Each row was made from one walk, in order. Every step used is in the known rows, and no mark comes twice. Write each row's walk.
(in the rows, 128 means zero)
Known rows:
nomop -> mogal -> zime -> rugen: [100  98 137  86 144 155 138  99 115 142 102 151 163 140 153 157 137 151
 153 110 123 125 157 163 103 124 159 167 164 140 120 136 127 144 120 190
  91]
podad -> zime -> mogal -> firin: [ 94 149 138 150 151 102 110 128  93  94 159  63 107 149  77  74 137 137
  89 142 120 137 136 128  97 171 146  99 166 109 180  98  86 141 154 120
 142]
firin -> rugen -> nemu -> mufusuf -> zime: [114 161 103 141  47 103 123 143 183 116 101 129 130 135 138 164 120 120
 106 130 102 137 107 137 156 122 150 159  56 134 125 137 125 159 120  78
 131]
zime -> mogal: [164 100 141 145 149 140 135 125 118 135 146 135 140 136  97 125 109 141
 153 116 127 113 165 110 135 152 116 123 147 126 153  99 104 143 130 129
 182]
zime -> mogal -> firin: [123 111 127 154 146 111 116 129 113 139 129 107 114 141  94  82 114 141
 137 152 113 120 150  90 104 155 145 102 147 117 177  95  94 142 131 115
 162]
nomop -> mogal -> zime -> rugen -> nemu -> mufusuf: [103  99 129  69  46 123 139  92 136 146  67 145 173 153 159 168 150 154
  73 124  72 142 142 182 115  96 164 186 134 132 140 164 130 151 118 157
  95]
nomop -> mogal -> firin -> rugen: [ 72 146 121 178 113 112 132 137 117 133 162 152 100 138 149 139 124 142
 156 113 115 153 121 126 104 167 174 126  92 142 116 117 125 140 127 112
 139]
firin -> rugen: [135 131 117 193 147 130 124 144 117 127 169 170 121 118 135 133 114 137
 171 126 135 121 125 123 126 164 142 163  87 148 112 115 148 141 122 109
 135]
fena -> nemu: [173 120 136 144 188 166 104 122 119 136 177 147 141  44  90 134 136 137
 149 158  81 123 166 139 126 135  87 175 144 142 144  76 103 141 128 126
 113]
rugen -> nomop: [155 112 133 164 104 129 177 137 119 134 167 156 124 125 111 135 133 119
 205 160 134 108 142  85 123 134 125 111 104 139  93 100 122  89 139 141
 153]
fena -> nemu -> mufusuf: [190 116 137 115 141 147 109 113 152 132 157 156 172  46  92 134 136 132
 145 152  64 126 152 174 147 130  84 164 169 132 130  96  98 168 125 111
 109]
mufusuf -> nemu -> rugen -> nomop: [150 107 122 133 134 134 169 130 121 143 185 140 119 178 111 162 128 131
 193 145 159 104 116 119 116 111  61 117  67 126 133 150 118  90 119  81
 107]
mogal -> zime -> rugen -> soragef: [106  97 137 129 129 141  99 119 112 153  86 124 157 116 138 127 121 122
  88 107 141 120 114 132  91  96 139 126 149 131 140 146 171  94 112 191
  69]
podad -> zime -> rugen -> nemu -> mufusuf: [135 133 120 119  86  95 126 113 128  91 140 125 146 145 100 127 145 139
  21 145  85 145 119 170 142 116 149 196 161 123 135 142 128 149 136 131
  60]
nemu -> mufusuf -> zime -> mogal -> firin -> rugen: [101 170 109 132  96  97 111 131 179 125  67  83 129 136 128 116 106 110
 152 131 120 119  99 127 140 151 193  91 126 106 151 129 116 176 125  88
 171]
soragef -> mufusuf -> nemu -> rugen -> nomop -> mogal: [131 108 141  50 103 138 197 115 115 127 170 161 122 187 171 154 138 149
 185 109 160 119 128 152 143  94  34 131  99 125  95 170 110 100 132  99
 122]
mufusuf -> zime -> rugen: [139 135 115 105 169 142 117 130 157 125 112 126 146 120  99 139 108 120
 168 126 136 117 134 112 153 101 146 170 181 132  98 110 103 145 105 162
  78]
podad -> zime -> mogal -> firin -> rugen: [ 72 172 122 185 151  94 111 138  90  96 153  71  95 144 122  93 127 130
  88 135 128 132 109 125  96 189 200 102 119 118 178 118 137 143 154 117
 152]
zime -> rugen: [165 102 122 143 174 137 126 131 117 133 149 166 145 118 102 122 111 143
 150 131 127 113 139 118 137 115 143 190 177 135 109 116 131 139 111 151
  78]
soragef -> mufusuf -> zime -> mogal -> nomop: [130 144 147  10 125 157 106 116 146 114  75  70 142 127 121  98 121 120
 140 143 173 136 170  83 154 124  94 103 187 107 146 117  83  97 149 160
 146]
nemu -> rugen: [143 116 131 156 185 150 120 135 114 129 186 172 134 137 109 110 124 128
 144 128 157 114 146 170 135 138  76 149  65 138  81 125  92 139 127  90
  69]
fena -> nemu -> mufusuf -> zime: [170 150 130  80 135 152 102 116 191 125 122 117 161  43  83 150 137 107
 163 150  80 127 145 175 162 119  87 151 168 123 120  85  68 179 118 107
 104]
firin -> rugen -> soragef -> mufusuf: [116 129 138 152 110 125 122 150 114 123 142 163 106  99 174  91 112 126
 101  85 162 133 102 127 144 118  97 131 111 144  94 159 191 106 129 129
 132]
nomop -> mogal: [132 106 145 131 124 135 152 122 128 128 180 184 131 133 126 167 143 143
 178  94 118 152 170 139 136 149  97 147 139 147 105  92  85 146 125 137
 143]
firin -> rugen -> soragef: [115 129 132 210 111 120 121 150 119 132 159 168 110 114 151 150 101 119
 113  75 150 141  99 111 126 146 124 112  79 145 116 135 179  97 119 131
 142]
nemu -> mufusuf -> zime -> mogal -> firin: [119 148 125  95 105 100 110 121 179 120  64  77 141 137  94  99 116 110
 151 145 107 122 128 128 136 143 142  84 176  97 161  98  67 174 128  95
 155]
fena -> nemu -> rugen: [162 125 131 144 219 182 104 119 109 136 201 161 144  71  97 129 127 129
 121 154 110 116 153 188 137 126  74 169  80 135 108 117  94 143 125  93
  67]
firin -> rugen -> nomop -> mogal -> zime: [ 67 129 135 143  64 141 184 120 102 139 112 145 134 136 196 186 153 130
 199 116 136 122 126 131  86 156 189  96  48 146  96 148 159  99 138 166
 183]
rugen -> zime -> mogal -> firin: [148 104 124 166 167 106 115 131 114 138  88  90  90 143 100  77 165 130
  77 166 106 142 143  98  99 142 175  74 158 123 159  99 132 138 142 135
 198]
soragef -> mufusuf -> nemu -> rugen: [155 108 129  69 183 139 115 128 112 135 182 154 129 164 124  82 125 155
 145 126 164 105 131 164 137 107   4 174 133 130 130 154 113 152 124  50
  61]
nemu -> mufusuf -> zime: [151 138 127  97 108 122 116 131 191 114 118 136 155 118  98 136 132 103
 184 123 118 130 136 155 155 133  90 135 162 125  95  94  74 174 123  93
 108]
nemu -> mufusuf -> zime -> mogal: [161 134 134  84 104 126 130 121 183 119  86 107 170 132  98 150 112 112
 162 107 114 117 141 145 172 135 113 105 173 107 134 109  74 174 121 118
 172]

Which walk is each row?
[125 133 126 117 128 133 117 136 164 125  99 127 134 117 120 157 102 100
 107  90 149 135 104 105 143  89 130 129 162 125 103 133 137 101 100 185
  77] | mufusuf -> zime -> rugen -> soragef
[ 72 182  94 153  44  78 102 143 170 126  81  95 107 139 129 118 126 114
  91 173  86 140  95 124 129 133 184 140  56 122 150 127 120 155 125  62
 120] | mogal -> firin -> rugen -> nemu -> mufusuf -> zime
[145 101 112 134 203 114 109 120 112 147 112  78  91 204 102 107 163 140
  72 158 132 134 115 121  90 119 112  91 125 104 198 147 133 140 132  76
 158] | mufusuf -> nemu -> rugen -> zime -> mogal -> firin
[107 135 132 174  63 128 207 130 115 126 168 183 115 137 179 202 129 130
 207 104 134 135 124 110 128 152 181 108  59 146  74 138 146  95 129 157
 197] | firin -> rugen -> nomop -> mogal
[148 110 146 102 137 153 113 113 112 133 138 107 150 130  96 137 114 141
 131 143 144 144 175  75 119 155 118  94 153 119 178 103 102  85 143 156
 159] | zime -> mogal -> nomop
[125 163 144  69 167 177  90 132 143 120 122 121 131  52 148 114 126  88
  62 113 148 133 123 187 165  75  32 121 101 120  80 147 105 116 124 125
  57] | fena -> nemu -> rugen -> soragef -> mufusuf -> zime
[117 133 141 153 141 113 118 132 105  97 160 122 128 122 114 135 133 117
  36  76 144 154 104 147 129 117 126 128 181 124 119 139 153  99 123 184
  55] | podad -> zime -> rugen -> soragef
[ 92 138 117 187 152 100 134 130 114 133 119 143  73 139 164 130 172 130
 100 124 110 179 121 127  97 151 202 101 105 146  97 124 159 148 135 130
 180] | nomop -> mogal -> firin -> rugen -> zime
[132 144 132  70 139 141 116 138 151 111 115 127 132 108 120  79 136 115
 177 138 149 115 151 130 162 118  66 159 168 133  84 101  87 157 137 118
 106] | soragef -> mufusuf -> zime
[172 100 142 105 168 142 116 114 109 136  97  93 118 140 103 135 164 124
  74 163 138 171 173  77 114 141 146  65 162 123 161 115 136  84 144 172
 195] | rugen -> zime -> mogal -> nomop
[ 94 164 130 116 100 128 116 153 153 113 102 137 108 105 175 113 111  99
 115  77 173 134  93 123 159 118  97 111 106 136  83 154 160 121 123 139
 129] | firin -> rugen -> soragef -> mufusuf -> zime
[154 101 146  82 107 116 116 135 129 131 151 137 112 140 134 113 124 142
 118  86 140 133 118 112 128  98   4 131 185 128 171 137 150 104 118 107
 115] | rugen -> soragef -> mufusuf -> nemu
[131 131 145 143 158 127 132 124 100  89 170 102 133 139  94 122 140 134
 102 111 133 129 149 145 130 168 116 114 164 121 153  99  96 141 153 145
 152] | podad -> zime -> mogal
[116  91 135  36 130 134  92 112 111 148  77 102 150 149 160 101 125 141
 103 111 147 111 103 131  99  71  60 157 210 124 186 180 189 103 109 161
  63] | mogal -> zime -> rugen -> soragef -> mufusuf -> nemu
[131 131 117 195  90 129 174 147 113 132 165 159 114 114 149 149 122 123
 200 145 146 108 113  86 122 144 173 117  55 146  90 129 168  90 134 135
 179] | firin -> rugen -> nomop
[175 118 144  96 227 194  92  92 102 143 109  87 137  87 112 142 162 124
  18 175 129 163 166 142 124 119 127  88 106 115 155 138 127  89 151 159
 144] | fena -> nemu -> rugen -> zime -> mogal -> nomop
[102 140 114 195 140 108 116 141 100 137 131 112 102 137 128  95 105 144
 137 140 125 116 120  98 106 170 197 112 104 126 176 121 143 139 132 103
 186] | zime -> mogal -> firin -> rugen
[138 105 134 122  89 133 204 112 122 133 141 176 141 136 148 186 129 144
 190 110 124 129 144 101 142 100 177 134 146 138  72 135 131  92 122 205
 142] | zime -> rugen -> nomop -> mogal
[ 88 112 147 110  64 144 185 108 110 143 114 140 141 139 159 173 161 122
 205 131 121 125 159 129  86 137 134  94  94 142 105 121 112  91 142 177
 157] | rugen -> nomop -> mogal -> zime
[100 144 119 201  87 105 168 142 101 142 118 102  98 142 145 116 111 132
 168 166 128 103 104  58 103 160 230  71  72 118 155 133 162  86 146 129
 219] | zime -> mogal -> firin -> rugen -> nomop
[125  97 117  96  68 116 111 107 134 145  60 123 173 140 127 116 131 144
  67 161  79 111 137 162 112  94 159 194 128 128 157 156 151 146 125 128
  67] | mogal -> zime -> rugen -> nemu -> mufusuf
[100 119 123 129  84 106 185 118 116 139 129 139 120 148 139 139 135 134
 171 149 107 139 130  84 113 109 209 117 150 128 101 126 125  92 124 183
 126] | zime -> rugen -> nomop -> mogal -> firin
[163  97 129  67 130 126 111 124 129 135 126 138 126 147 136 116 102 150
 101  87 150 124 102 111 139  62  54 163 224 124 165 158 176 107 104 146
  78] | zime -> rugen -> soragef -> mufusuf -> nemu
[128 131 133 140 179 121 119 127 107  90 172 125 135 128  94 113 138 132
 107 122 128 126 134 153 132 132 141 177 195 130 109 120 123 142 134 163
  58] | podad -> zime -> rugen
[180 143 135  71 130 157 112 114 181 131 100  90 179  57  97 167 119 118
 147 143  75 121 153 165 174 131 110 129 177 109 161  98  71 179 119 127
 170] | fena -> nemu -> mufusuf -> zime -> mogal
[164 115 122 190 170 129 139 138 110 135 104 131 101 129 147 141 145 130
  94 126 124 134 125 117 127 155 190 109 106 139 132 134 187 138 138 146
 238] | firin -> rugen -> zime -> mogal
[175 141 116  60 156 153 100 107 182 127  96 118 179  47  93 154 122 118
 145 150  72 119 136 175 172  90 134 179 208 118 111 115  97 177 105 153
  70] | fena -> nemu -> mufusuf -> zime -> rugen
[154 124 117 205 178 128 127 143 119 130 126 154  94 118 145 127 162 126
 111 134 132 145 124 127 119 144 169 138  97 151  90 122 187 143 132 123
 172] | firin -> rugen -> zime
[156 107 129  74 134 135 169 129 108 123 161 144 120 171 136  99 135 140
 177 150 175  94 119 135 135  93  35 136 101 123 107 164 126  96 136  81
  98] | soragef -> mufusuf -> nemu -> rugen -> nomop
[139 102 134 137 149 137 114 131 128 141 193 146 121 174 115 166 114 125
  96  79 165 136 102 146 114 104   9 110  86 122 158 156 136  98 103  72
  71] | mufusuf -> nemu -> rugen -> soragef
[156 107 119 125 191 145 120 131 125 138 205 149 128 177  97 146 122 144
 160 125 153 110 124 156 116 126  31 165  98 130 154 131 102 148 111  57
  70] | mufusuf -> nemu -> rugen
[116 141 148  70 132 149 120 134 141 116  89 112 134 138 153 105 100 100
  56  64 195 119 116 154 172  96  59  84 102 105 100 177 109 113 129 130
 119] | nemu -> rugen -> soragef -> mufusuf -> zime -> mogal
[113 133 107 212 172 102 101 144 113 139 114 123  70 130 132  83 171 121
  94 170 117 151 102 109  87 151 200 112 103 141 115 115 177 137 142 106
 158] | mogal -> firin -> rugen -> zime
[119 139 134  32  80 133 196 119 149 111  89 143 135 132 178 146 134 122
 191 116 150 122 137 110 177  77 151 137 183 125  30 149 112 115 126 208
 126] | soragef -> mufusuf -> zime -> rugen -> nomop -> mogal
[ 82 173 116  98 127 116 107 140 134 118  71  79 102 131 159  61 102 126
 139 145 145 108 114 106 140 141 169 120 132 112 142 134 122 158 137 108
 168] | soragef -> mufusuf -> zime -> mogal -> firin -> rugen
[ 58 173 136 198 114  85 109 143  93  94 142  69  93 144 143 118 122 112
  22  90 142 158  78 113  96 168 180  50 107 113 182 143 162  99 142 129
 156] | podad -> zime -> mogal -> firin -> rugen -> soragef
[136 132 110 175  54 102 132 138 138 130 140 163 129 135 133 139 117 140
  91 133  87 132 114 141 146 139 148 173  56 142 135 142 154 145 129  72
 144] | firin -> rugen -> nemu -> mufusuf
[ 95 146  99 182  53  74 108 142 137 135 126 128 113 139 131 101 127 138
  78 169  77 137  99 120 113 142 179 158  59 131 162 140 150 146 135  52
 125] | mogal -> firin -> rugen -> nemu -> mufusuf
[121 103 127 119 116 144 158 117 101 148  89 121 152 124 136 122 137 125
 182 165 136  88 135 112  88 102 183 137 130 130 115 136 161  86 131 191
  96] | mogal -> zime -> rugen -> nomop
[110 158 139 108  98 130 127 143 141 116  78 107 120 120 180 130  90 110
  96  69 173 127 101 115 167 120 119  89 119 120 127 166 164 107 128 157
 186] | firin -> rugen -> soragef -> mufusuf -> zime -> mogal
[ 91 148 107 202 149 110 101 152 112 137 159 138  98 126 124  87 120 132
 157 157 123 125 113  98  96 165 175 139  90 142 135 107 141 139 130  84
 121] | mogal -> firin -> rugen
